Each row comes from the steps of one path. Every step used is in the known rows, and no mark comes twice. Write the path behind each row, first mark first.
In the rows, 128 means zero.
Known rows:
R D J U: [124  77 171 136 142 120 164 111  78 135 106 101 152  84 180 163 122 116
 135 107  77 175 105 119 120]
H D J U: [ 63 109 163 138 108 101 163 116  84 110  78  88 139  85 144 123 136 116
 110 126 100 187  97 127 134]
J N P D: [196 137 132 112  80 161 127 143 119 160 193 166 126 135 121 143 133 113
 107 110 163 171 187  97 132]
R D P N: [221 129 114 131  99 116 129 113 111 134 172 181  98 125 126 140 149 157
 167 108  51  94 115 111  93]
H U J N D: [132 165 115 105 128 177 124 130 123 164 128 139 170 147 117 171  80 134
 116  31 115 132 142 195 158]
N D J: [145 110 138 128 159 118 130 159  92 151 149  87 147 126 141 121  94 137
 146 143 118 131 142 154 109]
U J: [136 111 114 116 117 149 111  85 145 155 128 142 125 151 138 148 113 115
 118 136 135  91 106 177 129]
P N D J: [172 128 123 119 128 139 111 142  89 127 169 159 139 147 135 139 100 137
 143 157 112  96 152 149  91]
U H D J N: [ 55 205 178 110  97  82  93 159 111  82 122  72 120 139  66 101 130 102
 106 129 187 162 171  90 144]
R D: [148  88 134 116 166 127 130 121 150 169 156 107 110  96 129 128 124 142
 126 128  80 113 102 126  98]
U H: [ 75 127 119 130 155 113  92 116 155 134 145 132 121 152 120  73 161 135
 132 163 132  75 127 124 150]
J U H D P: [ 76 157 108 144  98  90 159 113 105  90  92 131  91 104  99  44 191 141
 157  84  84 146 100  90 162]
Y D: [129 108 105 118 219 148 155 131 169 176 144 130 121 132 126 128 147 170
  96 156 112  98 115 146 124]
U H D N: [ 79 146 131 117 118  77  91 131 193  81  74 112  80 103  79  82 128 132
 119 172 167  99 106 100 118]
H U: [ 66 100 110 146 159 133 110 128 155 170 120 124 189 109 165 134 140 144
 107 120  37 124  93 170 160]
H U J D: [ 79 118 101 139 147 202 148 128 138 127 105 157 162 138 159 171  72  93
 117  79  87 118 112 167 140]
J D: [114 128 130 143 169 157 149 139 168 128 145 141 123 135 139 129 120 132
 125 128 109 102 125 129 115]
U H D: [ 40 139 126 110 137 101 102 136 151 117 119 107  84 118  79  57 147 129
 115 151 133 108 121 105 128]
P N D: [174 129 101 110 145 155 115 117 138 156 178 194 102 146 127 119 129 169
 139 140  95  69 133 153  97]
N P: [168  87  98 135 114 144 123 127 151 173 158 121 120 140 143 112 147 132
 134 159 131 133 115 126 120]
P N: [143 118 109 126 121 143  89 100 161 140 162 197 121 155 139 144 156 146
 120 169  97  67 113 148 119]
J U H D N: [ 53 132 131 130 110  93 119  95 172  64  41 142  85  80 112  94 150 131
 115 142 148 125  85  97 145]
J N D P: [225 191 119 133 125 106 144 143 114 151 169 113 124 148  94 115 132 184
 166  49 109 133 146 132 131]
J D P: [160 144 113 168 137 126 167 154 134 109 150 137 121 137 130 117 136 144
 165  95  77 112 125 116 117]
N D J U H: [ 76 120 129 127 157 130 143 136  63 113 115 132 153 118 141  83 137 122
 158 120 126 136 146 119 146]
D J: [115 106 142 148 135 100 115 139 112 139 136  79 167 128 161 147 121 117
 123 171 112 129 121 146 126]
P N D J U: [147 116 133 128 126 149 145 111  69 116 132 193 150 128 166 145 133 141
 148 123  90 127 133 149 120]

Write each row's path:
[207  97  90 127 169 141 143 141 198 142 106 130 103 122 130 156 127 159
 115 186 176 123 115 110  95]
Y D N P
[ 98 158 125 119 105 155 102 105 142 152 114 136 184 149 136 190 109 110
  97  62 117 136 126 188 188]
H U J N
[201 134  95 144 143 114 158 145 109 159 166 122 113 128 120  90 136 183
 179  96  68 109 122 148 115]
N D P
[157 136 125 133 119 157 127 108 193  85  83 166 104 143 133 192  59 103
 126 134 180  80 109 146  94]
U J D N
[160 170 139 114 157 134 131 136 145 165 166 119 127 140 105 131 119 175
 121  84 133 120 151 150 133]
J N D
[ 58 100 145 132 125 142 133 124  42  98 125 176 160 102 163  98 150  74
 122 138 125 150 174  90 168]
P D J U H
[132 163 175 142 114  96 109 137 117 133 143  80 170 150 138 165 127 118
 109 129 154 154 145 140 149]
D J N
[228  82 120 131 113 119 119 122 174 141 121 114  98  93 133 152 109 134
 145 156 145 132  93 100  71]
R D N P
[187 173 130  90 121 161 126 114 132 153 154 141 116 165  95 152  82 134
 128  68 174 106 151 175 129]
U J N D
[ 46 112 140 141 131 110 121 112  85  96  98 125 160 131 159 103 168 103
 135 147 126 137 129 114 175]
D J U H
[ 86 120 163 132 115  85 129 151 108 123 110  58 122 106 119 125 113 114
 113 159 113 165 122 132 107]
H D J
[177 150 151 133  79 118 116 152 109 133 157  86 161 157 134 171 131 102
 127 136 186 185 165 111 131]
D J N P
[177  76 133 128  80 154 138 164  61 143 175 133 154 115 154 134 114  72
 126 173 150 180 183  98 109]
N P D J
[162 147 190 119 127  98 117 146 105 137 152  72 151 123 124 186 105 116
 122  91 133 168 147 114 111]
R D J N
[ 17 129 128 122 132 116 135  99 129 103  87 145  97 100 108  56 172 126
 111 118 114 133 102 102 157]
J U H D
[182 149 133 117 143 148 149 170 113 143 156  87 147 157 115 172 127 124
 108 133 198 186 178 101 118]
Y D J N P
[ 87  93 156 157 131 116 141 106  91 130  94 111 179 114 190 151 148 118
 128 136  96 154 106 143 157]
D J U
[124 132 106 120  77 101  98 140 179  84  89 112  67 113  77  76 121 118
 132 182 203 127 116  73 102]
U H D N P
[ 51 117 123 124 205 141 157 126  90 108  94 133 151 126 143 110 161 124
 118 148 142 139 143 103 165]
Y D J U H
[ 38 138 152 119 119  87 107 154  96  91 115  69 114 115  89  79 123  98
 121 167 149 136 145 101 125]
U H D J
[155 167 137 109  91 144 100  88 151 148 137 131 127 176 111 179 114 117
 102  90 175 111 133 171 153]
U J N
[205 119  95 136  81 179 139 116 183  88 104 166  98 149 134 179  57  79
 143 143 215 112 126 123  82]
U J D N P
[ 98 122 111 129  79 112 128 106 160  72  53 144  80  94 112  85 149 120
 135 154 180 152  95  69 129]
J U H D N P
[201 141  81 134 157 140 155 125 132 140 164 194 107 160 119 137 172 184
 140 141  84  83 124 124 113]
Y D P N
